What can hang from each mark
k_811: k_279 k_812
k_696: k_279
k_812: k_181 k_696 k_811
k_884: k_279
k_822: k_812 k_827
k_181: k_812
k_494: k_812 k_827
k_279: k_696 k_811 k_884

Each row was made from one small tree. Brackets hold a mark, then the marks that hang from it, in the order of their numbers. Every link used is in the known rows. Write each row's tree.
Known rows
(k_884 (k_279 k_811)): [ 21  -3  15  -3   4   5   9  -2  -1   3 -18  -2  11   8  -5   6   7   1
  22  -9 -15 -20  -1   5  -4  -2   5  -5   1  13  13   5 -12 -13   3  20
  -8  -3   9]
(k_181 (k_812 k_696 (k_811 k_279))): [-10   4 -16  -9  -6  -7  -3   9 -23   7  13   2   3   7  -6  -8  -9   4
  -9  19  11  16  22  -4  -1 -10 -17  12  18  -5  -5  12   6   6  11 -24
 -13 -18  16]
(k_181 (k_812 k_696 k_811)): [  5 -10 -10 -13 -10   7 -11  -1 -28  14  21  14  15   1   2   0  -7   5
 -24   9  -2   6  14 -14  -5  -2 -11  11   7   0  -3  15   6  13   2 -13
  -7  -9   4]
(k_696 (k_279 (k_811 (k_812 k_181)) k_884)): [ -1 -12  18   0   5   8  10  -2  22  -5  -4   8 -14   5  17 -10  -2 -12
  17 -12  -1  11 -12 -10   5   6  15 -16  12 -19  15 -12  -3   7 -24  15
   5   3  -5]
(k_494 k_812): [  5   2   8 -14   2   6  -1   2   5  15  -5   1  15  -2   4  16   5  13
   2  -6  -6 -15   3   0  -5  -2  13   6 -22  12  -6   8 -15  -3  -1   2
   2  -2  -3]
(k_494 (k_812 k_181 k_696 k_811) k_827): [ 13   5   5  -8  -8   4   6  13  -1  10  16  -8  17   5  16  12  -8  17
 -15  -2   9  -8  11  16 -34  19  -7   6  10   5 -10   2  15  -3  22 -29
  -2  -7   8]
(k_884 (k_279 (k_811 (k_812 k_181 k_696)))): [ -2  -9   1   9   0   4  15  14  10 -21 -16  -5 -10   2   0  -7 -11  -4
   9 -14   1  -5   6   7 -18   2  -8   0  30 -16  -7  11  -4  18  -2   0
  -5  -3   4]
(k_822 k_812 k_827): [  0  14  -8  -3  -5 -12   7 -26 -19  -2 -27  14   3   7 -20   2   6  -1
  -1  11 -28 -28  -5 -10  14 -18  30  21 -13  28   0  -9  -1   8  -8  16
  15  22   7]
(k_884 k_279): [ 12 -13   3 -10  11  -2  12  -3  -7   3 -24   3  13  -6  -4  13   0  -7
  10   1   0 -22   6  10  -5  -3   4 -11  -2  12  -1   2   1 -15   4   7
  -1  -4   7]
(k_279 k_696 k_811): [ 10   4  19  11   5  16  -7 -18   5  -1  -6  -4  11   7   0   0  24   6
   1 -19 -20   2 -21   1   6  -3  12  -3 -28  10  11   3 -15  -9   3  28
  -3  18 -12]
(k_822 (k_812 k_811)): [  8  -4  -8  -6  -3 -15  -1  -5 -20  16  -2  10  12   5 -16   4   5  -3
   3   4 -18 -15   6 -14  14 -17   4  24   9  29 -14 -11  10   6   9   5
   9  14   4]
(k_181 (k_812 k_696 (k_811 (k_279 k_884)))): [-10  -6 -15  -3  -3  -2 -21   9 -18   8  18   3  -6  -1   1  -5 -10   3
  -5  10  11  28  12  -9  11  -3 -26   6   5 -13   4   5   0  -2  -3 -11
 -16 -22  -1]
(k_812 k_696 k_811): [  9  -2 -11   2   1  -5  -7   5 -25   6  13   0   6  -7  -3   3  -2   6
 -15  14   5   2   9  -8  -7  -3 -15   8  -2  13 -11   5  -2  -3  11  -8
   2   5   6]
(k_811 (k_279 k_884) (k_812 k_181 k_696)): [-33  -1 -17   8  -3  -9  -1  21  19 -17 -16  -6 -25 -14   1  -6 -14  -6
  -6  -1  25  19   2  -2   2  -3 -21  -7  13 -29  -7   3  -2  20 -13 -12
  -5   1 -10]
(k_494 k_812 k_827): [ 11  14  17  -6   4   4  12   3   8  23  -5   1  27   4  13  22   8  13
  12 -13  -3 -22   7  12 -14   7  28   0 -15  16   2  -2  -3 -14  14  -7
  -4  -6  -3]
(k_812 k_181 (k_811 k_279)): [  0 -12  -7 -15  -9 -12  12  19   6   8  -7  -1  -2  14  -4 -10  -2  -4
   0  10  25   8   4   7  -3 -10 -16  -4  23   8  -6   2  17   4  18 -11
   2   1  19]
(k_181 k_812): [ -4 -13   5 -25  -1  10   2  -9 -10  23 -10  27  17   6  10   6   6   5
 -13  -3  -5  -7   2  -7  -1 -12  13  -1  -4   3   6  13   2   7 -13  -1
  -8  -5   4]
(k_279 k_696 k_811 k_884): [  9   1  22  22   9  21 -23 -19  13  -3  -1  -4   6   0   5   0  19   2
   3 -29 -20  10 -32  -5  19   4   7  -9 -37   0  22  -6 -20 -17 -12  40
  -4  12 -25]
(k_279 k_696 k_884): [  3  -7  14  12   7  10 -25 -20   7  -3  -3   3   2 -15   8  12  11  -3
  -2 -19  -9   4 -26   0  22   6   1 -15 -43  -3  10  -8 -10 -17 -15  25
   1  13 -27]
(k_279 k_811): [ 16   6  10  -1   4  10   5  -7  -5  14 -12   5   8  11   5   6  17   7
   6 -10 -13  -3 -12  -8   1 -12  21   3 -11  13  12   1 -16   4   1  21
  -3  12   1]
(k_812 k_181 k_696 (k_811 k_279)): [ -7   2 -14  -7 -11  -7   0  17  -8  -7   6  -9 -12   3  -5 -10  -7   2
 -17  24  27  11  10   2 -12  -6 -28  -3  27  -5 -15   5  15  10  16 -23
  -2  -2  17]
(k_494 (k_812 k_181) k_827): [  3   4  20 -17  -3  12  17   6  19  20  -8   5  21   7  21  18   3  12
  -3 -15   4 -20  -1  18 -22  10  17 -11   1   3  -4   2   9   1  10 -18
   0   3   6]
(k_696 (k_279 (k_811 k_812) k_884)): [  7   2  13  11  21   8   9   0  11  -4  -1   0  -9   1  10  -6   1 -10
  33 -12 -12  13  -7 -14  12  -1  24  -6  -1  -8  15 -10 -15  -6 -23  24
  -5  -3 -10]
(k_812 (k_696 (k_279 k_811 k_884))): [  5   6  11   9  18  18  -5 -18  -2  -6  22  -1  -7  -7   9  -3   4   0
  10   2  -4   7  -5  -5  -4   7   8 -10 -19 -11  20  -2 -19 -14 -11  12
   3  -5  -3]
(k_812 (k_696 (k_279 k_884)) k_811): [ 16  -7  -3  -1   9  -2 -13  -6 -15  -1  30  -5   0 -18   3  -1  -7  -8
   3  16   3   5   5 -10  -1  14  -6  -5  -7  -5   3  -8   3 -14  -4  -3
  10  -9   0]
(k_811 (k_279 k_696) (k_812 k_181)): [-24   0  -4   5   1  -9   7  16  29 -22 -26  -3 -16  -1  -6  -9   5  -9
  -3  -7  16   7  -3  13  16  -5  -2 -11  11 -17 -11   1  10  17  -1  -2
  -3   5  -6]

Write each row's tree
[ -4  -8   6  -3  -9  -8  -1   4  10 -13  -4 -11  -2   8  -6  -9   8   0
  -7   1  17   9  -4  13   7   0 -14  -5   8   0 -10  -6  19  -1  16  -6
   4   7   0]  (k_812 k_181 (k_811 (k_279 k_696)))
[ -7  -2  -6   9  23   1   0   2   0 -10   5   3 -18 -26   6   0 -11 -11
  10   7   2  10   7  -6   5   0   8 -11  -8 -22  -2  -1  -8   0 -22  -1
   3 -11 -14]  (k_811 (k_812 (k_696 (k_279 k_884))))
[ -9  -4   3  -6  -4  -5  -8   0  -9   5   3   1  10  12  -4  -5   6   3
  -3   0  -3  22   2   2  16  -3  -9   3   5   0   0   7  12  -7   9   1
 -12  -8  -4]  (k_181 (k_812 (k_811 (k_279 k_696))))
[ -3  15   9  -7  -4  13   6   5  11  11   6  -5  19  -1  14  16  -2  15
 -17  -7  11 -16   6  17 -32  17   7  -6  -1  -7  -7   5   6  -2  16 -26
   1  -6   6]  (k_494 (k_812 k_181 k_696) k_827)
[-30 -10   0  18   2  -6 -10   9  37 -18 -19  -3 -24  -5   1  -5  -2  -9
   2 -16  12  21 -19   7  27  -1 -10 -15  -4 -21  -7  -5   2   7 -15  10
  -2   6 -22]  (k_811 (k_279 k_696 k_884) (k_812 k_181))
[ -4  -2  -7 -10 -19  -2  20 -25 -10   0 -25  12  -2  13 -17  -4   4  -3
 -15   9 -16 -30 -14  -7   6 -11  21  13   1  19   1  -4  11  17 -11   9
  27  23  12]  (k_822 (k_812 k_181) k_827)
[  7  -9 -10 -10 -14   0  -3   9  -8  -3  10   4   1   2   6  -6  -3   2
 -27  13  21   1   5  -3 -20  -1 -21   1  11   4 -11   6  15   9  10 -17
  10  10   7]  (k_812 k_181 k_696 k_811)
[-22  -1  -7  26  15 -10 -16  12  26 -13 -21  -5 -18 -10  -9  -1   0 -13
  16 -21  -1  20 -12   4  36  -5  -5 -12 -12 -13   1  -8 -12  -6 -18  16
 -11   0 -28]  (k_811 (k_279 k_696 k_884) k_812)
[  0   9   6 -11  -9  -6  19  26  19  14   2 -12  17  20   6   2  -3  13
  10  -5  15  -2  12  20 -13  10   2   2  23   6  -4  -7  22  -7  28 -28
 -12 -12  16]  (k_494 (k_812 k_181 (k_811 k_279)) k_827)
[  8 -14  -1 -19   2  10 -13 -13 -20  11  36   9   6 -13  10   1  -9  -7
  -5   9   2  12   9 -16   1   9  -8   1  -3 -12  11   6  10  -8 -11 -10
  -3 -20  -1]  (k_181 (k_812 (k_696 (k_279 k_884)) k_811))
[ 17  -2  20  12  10  13  -2 -13  12  -8 -10  -5   9   6  -9   7  17   3
  17 -21 -21 -14 -16  15   7   6   6  -9 -11   8  13   3 -12 -20   3  32
  -6   4  -6]  (k_884 (k_279 k_696 k_811))
[ 17  -4  20  -3  14  14   1 -14   1   8  12  -1   2  -1  12  -3  13  -2
  22  -6  -7   6 -17  -9   5   3  20 -13 -19  -1  25  -5 -12 -13 -12  25
   4   4  -6]  (k_696 (k_279 k_811 k_884))
[-15   2  -4 -12  -8   6  -3 -11  -8  -3  -3  14  -4 -15 -12   1   2   2
 -29   4   2 -18   5  -5 -17 -13  -6  10   2  -5 -14   1  10  24  -2 -10
  22  15  -2]  (k_822 (k_812 k_181 k_696))
[ -2   3 -23   0 -21 -10   4 -18 -27  -4   4   3  -5  12 -20  -5  -9   1
 -26  24 -11 -18   3  -8  -6  -9  -1  26  11  17 -10  -8  13  21   1  -4
  24  18  13]  (k_822 (k_812 k_181 k_696 k_811) k_827)
[ -5  -3   6 -19   0   9  13  -9  -1 -13   9   5  -6 -14   7   0   3   2
 -22  22  22 -14   1   7 -28   6   6 -19   4 -14  -4   8  17   6   6 -18
  19   0  18]  (k_812 k_181 (k_696 k_279))
[ -5   5 -16  10   2 -13 -16  13 -11  -1  12 -12 -11 -11  -6  -5  -8  -2
   7   9  15  18   8  -5  10  -3 -28   3  -5   4  -3  -4  -7 -13   4  -1
  -7  -9   2]  (k_812 k_696 (k_811 (k_279 k_884)))
[  1  -4   1  12   4  -7 -22   5   7  -2   5 -11  -6   0  -6  -3   7 -10
  11  -8   4  23 -13   2  27   1 -18  -4 -16   9   4  -7  -1 -23   1  18
 -11  -1 -12]  (k_812 (k_811 (k_279 k_696 k_884)))
[ 11   5  -6  22  17   0   5  15  -2 -13 -11  -6  -1  -1  -6   2  -6  -1
  20  -9 -12  -8  14   4  -4  -1  -1   6  17  -8  -2   7 -17   4  -3   5
 -11  -6  -2]  (k_884 (k_279 (k_811 (k_812 k_696))))
[-23   9 -16  21  13  -7  -9  19  11  -9 -12  -7 -25 -19  -2  -5 -14  -8
  10  -4   9  18   9   0  19  -9 -15  -1  -4 -21  -4   1 -16   3 -13  -2
 -14  -8 -14]  (k_811 (k_279 k_884) (k_812 k_696))
[ -8  11 -17  -2 -18  -4  10 -23 -17 -15 -13   9 -14   2 -22  -6  -2   3
 -25  21  -9 -26  -4  -5  -4  -9   6  11   0   6  -6  -2   4  22  -8  -4
  25  22   7]  (k_822 (k_812 k_181 k_696) k_827)
[  1   4  -4  28   8   5 -15   9   8  -3   0   0 -13  -2   9  -5  -5   1
  10 -18 -10  17  -5 -12   8  -2  -5   7  -9 -12   4  -1 -28   8 -18  18
 -11   5 -18]  (k_279 (k_811 (k_812 k_696)) k_884)
[-14  -6  -3  -2   7   2   3   3  10 -17   3   6 -19 -24   9  -7 -11 -14
  -4   2  15   5  -1  -6  -2   7  -3 -19   7 -30  -1  -2  10  13 -18 -11
  11  -3  -4]  (k_811 (k_812 k_181 (k_696 (k_279 k_884))))
[-10  13  -8 -18  -7  -2  17 -29 -20 -20   0   4 -12  -3 -20  -6  -3  -1
 -22  35  -8 -29  -3   0 -11  -4  19   4   5   2   1  -5  20  15  -5  -7
  33   7  19]  (k_822 (k_812 k_181 (k_696 k_279)) k_827)
[ -4  11  16 -18   6  11  16  -2  12  -1  18  -2  12  -9  16  11   0  10
 -11   6  17 -22  11  21 -44  24  20 -16   5 -15  -2   3  14  -6  14 -35
  12 -15  13]  (k_494 (k_812 k_181 (k_696 k_279)) k_827)
[  2  16 -23   1  -7 -30  11  -6 -26   0 -17  -8  -8  24 -37 -15  -2  -4
  16  20 -20 -13  10  -7  24 -23  12  30  14  34  -6 -14   0   2  11   2
   9   9  16]  (k_822 (k_812 (k_811 k_279)) k_827)
[ 14  16   6 -11  16   4   7   7  -7   7  31 -15  21  -6   9  12  -7  10
  12  10   1 -17  24  19 -27  23  17   5   7   7  -3  -3   8 -21  25 -29
   2 -23  12]  (k_494 (k_812 (k_696 k_279) k_811) k_827)
[ -5  -5  -1  16  -5  13  -8   5  14  -6   0   1 -17  -1  13 -11  -9   0
  -6 -16   5  19 -15 -11  -5   3  -9  -2   4 -23   3   3 -14  20 -22  11
  -4   5 -11]  (k_279 (k_811 (k_812 k_181 k_696)) k_884)
[ -8 -13   7   3 -12   0 -17   3  14  -5   5 -10 -10   2  -1  -8   3  -7
   0  -9  14  18 -17   5  19   8 -22 -14  -4  -5   2  -6  11 -12   0   8
  -1   5 -10]  (k_812 k_181 (k_811 (k_279 k_696 k_884)))
[ -4   8 -18  -4 -26 -27  16  -3 -14  -4 -14  -4 -13  29 -28 -13  -5  -3
  -3  24  -4 -15  -3  -3  13 -18   3  21  25  23  -5 -13  18  15   7  -1
  16  13  21]  (k_822 (k_812 k_181 (k_811 k_279)) k_827)
[ 19   6  11  -6   0  -1   5  16  -6  30   9  -2  27   9  11  17   4  11
  11 -13  -8 -10  11   7 -14  12  16  11  -1  24  -3  -7   3 -14  20  -8
 -10  -6   6]  (k_494 (k_812 k_811) k_827)
[-14   4   9  12  10  -3 -22  -7  17 -11 -11  -5  -9 -12  -4   0   9  -2
   8  -8   6  17 -15   9  27  -2 -11 -22 -31  -9   8  -2 -11 -21  -6  16
  -4   0 -16]  (k_811 (k_279 k_696 k_884))
[  4  -4  -3 -23   2   7  -1 -12 -29   9  27  13  12  -1   3  -5  -3   3
 -10  23   1   1  22  -9 -12   2   3   4  14  -3   4  12  17   0   6 -20
  -1 -21  13]  (k_181 (k_812 (k_696 k_279) k_811))
[  5  -3   0  18   8   4  -4   7   8   7 -14   4 -10   4  10  -5   4  -8
  26 -29 -17  12 -14 -18  17  -6  11   7 -12   2  10  -2 -25   5 -23  31
 -16   5 -23]  (k_279 (k_811 k_812) k_884)
[ 13  -6  11 -13 -11  -4  12  16   9  23   4   1  24  16  17  15  -2  13
  -6  -8   5 -13   2  14 -28  18   7   1   7  15  -8  -7  20  -4  21 -18
  -1  -5  10]  (k_494 (k_812 k_181 k_811) k_827)
[  9  -2  11  24  11   0  -1   3  14 -19 -20  -6   0   1 -13   2   6  -8
  27 -29 -22  -6  -2   9  14   1   5   0   1   0   4   3 -12  -9  -4  26
 -11   4 -15]  (k_884 (k_279 k_696 (k_811 k_812)))
[  0  10 -20   2   6 -15  -4  13 -13  -2   5 -11  -8  -2 -10  -5  -1   4
  -3  17  14  10  17   4   0 -10 -20   6  12   4 -14   1  -2  -3  17 -13
  -1  -8  12]  (k_812 k_696 (k_811 k_279))
